Each row comes from the steps of one path. Every step used is in the known rows, and no mark comes twice. Write the path behind each row, first mark first.
In the rows, 128 means zero.
Known rows
H, A, C: [142 143 172 124 120  98 138 181 100 135 129 132 180 139 143 159 190 172
 143 141  97 111  83 175 172]
T, D, G, U, H, A: [ 84  68  96 162  59  84 131 169 122 186  95 155 134 152 169 194 155 115
 144  78 183 155  76 128 108]
G, H, D: [130 111 115 129 123 119  96 166 166 154 171 141 154 144 100 156 140 121
 156 158 145 139  98 148 173]
C, A, U, H, G: [121  64 126 143  91 123 209 220 151 176 117 168 178 158 126 149 129 123
 119 117 144 109  97 169 116]
H, U: [116 126 146 167 115 120 136 166 107 139 138 130 152 125 147 137 168 132
 127 133 133 142  75 119 175]
C, A, U, H, D, G: [115  69 106 148  99 105 162 200 166 151 133 152 159 155 136 170 117 114
 129 102 142 125  89 183 128]
G, H, U: [107 107 132 156 116 119 122 180 135 161 145 138 175 136 131 154 182 134
 146 161 145 151  82 111 194]
U, H: [156 111 124 142 112 122 134 174 156 160 112 135 131 154 120 174 119 116
 138 167 149 126 127 162 121]
T, D, G, U, A, C: [ 82 137 128 167  88  85 121 173 116 157  77 116 131 126 184 167 181 143
 143  99 152 145  77 127 106]
U, H, G: [132 111 111 159 103 134 168 170 145 182  83 153 131 161 121 148 121 113
 133 143 170 120 115 160 128]
U, G, H, D: [139 117 104 138 125 156 106 158 173 170 143 153 145 155 105 154 131 109
 151 146 184 127 105 146 180]
A, U: [155 116 145 156 112 121 137 182 123 141 144 139 164 132 121 152 150 131
 118 133 130 118  90 145 144]
U, A, C: [142 168 161 136 123 106 128 188 127 135 113 114 145 137 146 153 185 173
 146 160 112 101 102 183 140]
D, G, H, T: [122 117 125 161 122 122  99 151 153 154 101 170 156 167 108 148 141 108
 148 161 176 156  97 137 172]
T, D, G, U: [ 92 106 111 177  92 102 107 137 113 159 102 141 138 124 150 160 133 100
 130  95 169 180  74  91 102]
T, D, G: [139 116 104 173  98 101 113 126 118 147 104 143 125 137 106 140 125 114
 120 111 171 176  96 130  98]
U, G, H, A, C: [142 131 145 124 123 129 137 185 135 174 110 150 193 162 127 172 192 164
 160 159 150 109  96 165 196]
C, A, U, H, G, D: [103  59  97 132  77 107 205 223 153 157 132 167 167 163 126 134 136 101
 125  95 159 123  90 156 128]
H, G, U: [ 81 125 137 166 110 142 147 161 111 171 106 153 162 131 156 137 147 119
 137 115 152 136  67 104 146]
H, T, D, G, U: [ 88  97 124 180  85 100 109 148 122 151 100 158 121 136 163 145 121  71
 126  86 183 175  79  91 120]
U, A: [137 146 143 139 111 123 115 170 128 139 137 139 128 142 128 143 172 162
 144 145 144 109  95 174 125]
T, G, H, U: [101  86 110 196  90 128 120 181 129 178 135 152 172 137 131 159 188 101
 137 149 172 159  93 109 188]
T, D: [155 103 124 145  95 101 119 151 125 144 145 136 123 130 104 141 120 109
 120 126 154 160 110 131 101]
D, G: [136 145 125 170 128 125 112 128 117 140  94 146 151 144 113 145 139 135
 133 142 149 152  88 145 135]

Write each row's path
[ 95 113 111 174 108 125 124 161 143 175  67 140 145 150 169 194 130 108
 147 136 165 148  93 122 124] | D, G, U, H
[115 106  85 150  90 119 166 172 147 161  97 148 120 167 118 133 131  94
 138 125 184 137 107 147 138] | U, H, G, D
[ 72 157 155 156 108 122 158 196 113 169  82 128 158 131 190 146 198 161
 148 119 133 101  69 140 150] | H, G, U, A, C
[127 126 110 158 129 124  97 142 145 166 103 155 174 155  93 162 153 140
 153 170 161 160  92 137 154] | D, G, H
[ 74 145 130 171 108 125 103 158 116 156  95 142 143 138 171 161 182 154
 153 114 160 130  60 133 125] | D, G, U, A
[130 108  94 173  88 124 115 155 121 133 140 150 136 141 112 136 148  77
 129 119 175 158 109 130 142] | T, G, D
[ 91 135 145 183  90 120 125 201 118 164 102 127 152 125 193 177 200 127
 144 129 142 113  94 141 136] | T, G, U, A, C
[148  97 147 135 116 152 169 196 138 148 141 166 189 143 123 141 128 127
 118 117 148 112  94 154 132] | C, A, U, G
[138 107 142 136 119 123 105 174 162 151 141 164 155 159 108 146 137 105
 147 176 158 139 111 138 174] | G, H, T
[107 157 165 158 111  98 147 201 106 135 114 106 148 125 182 147 219 174
 140 137 111 108  78 156 179] | H, U, A, C
[138  89 159 126 111 117 158 204 132 132 170 156 197 132 119 146 140 139
 120 128 108 122  84 156 126] | C, A, U
[138  36 126 130  78 120 159 217 175 169 158 188 169 161 109 139 118  78
 119 104 190 140 112 130 132] | C, A, U, G, H, T, D
[ 91 118 113 181 120 117 114 154 127 164 104 147 178 145 128 154 186 138
 146 150 164 165  68 110 193] | D, G, H, U
[ 80 148 129 170 116  96 126 190 127 159  80 121 171 145 164 164 235 179
 160 153 141 130  68 147 197] | D, G, H, U, A, C
[139  84  98 174  76  94 133 158 157 160  78 155  88 169 128 156  95  67
 121 115 201 162 128 148 102] | U, H, T, D, G
[128 117  90 166 112 115 119 149 161 156  99 137 113 160 130 169 112 106
 141 129 167 138 107 173 138] | U, H, D, G
[ 91 118 127 187  88 108 134 215 131 175 112 130 166 138 165 167 239 143
 149 151 155 123  95 146 191] | T, G, H, U, A, C
[ 85 115 125 187  79 137 110 182 120 169 125 151 138 131 174 167 186 114
 142 114 173 121  87 132 120] | T, G, U, A
[164 121 133 165 114 155 148 174 128 156 116 148 158 143 123 149 138 120
 115 118 169 108  99 140 149] | A, U, G
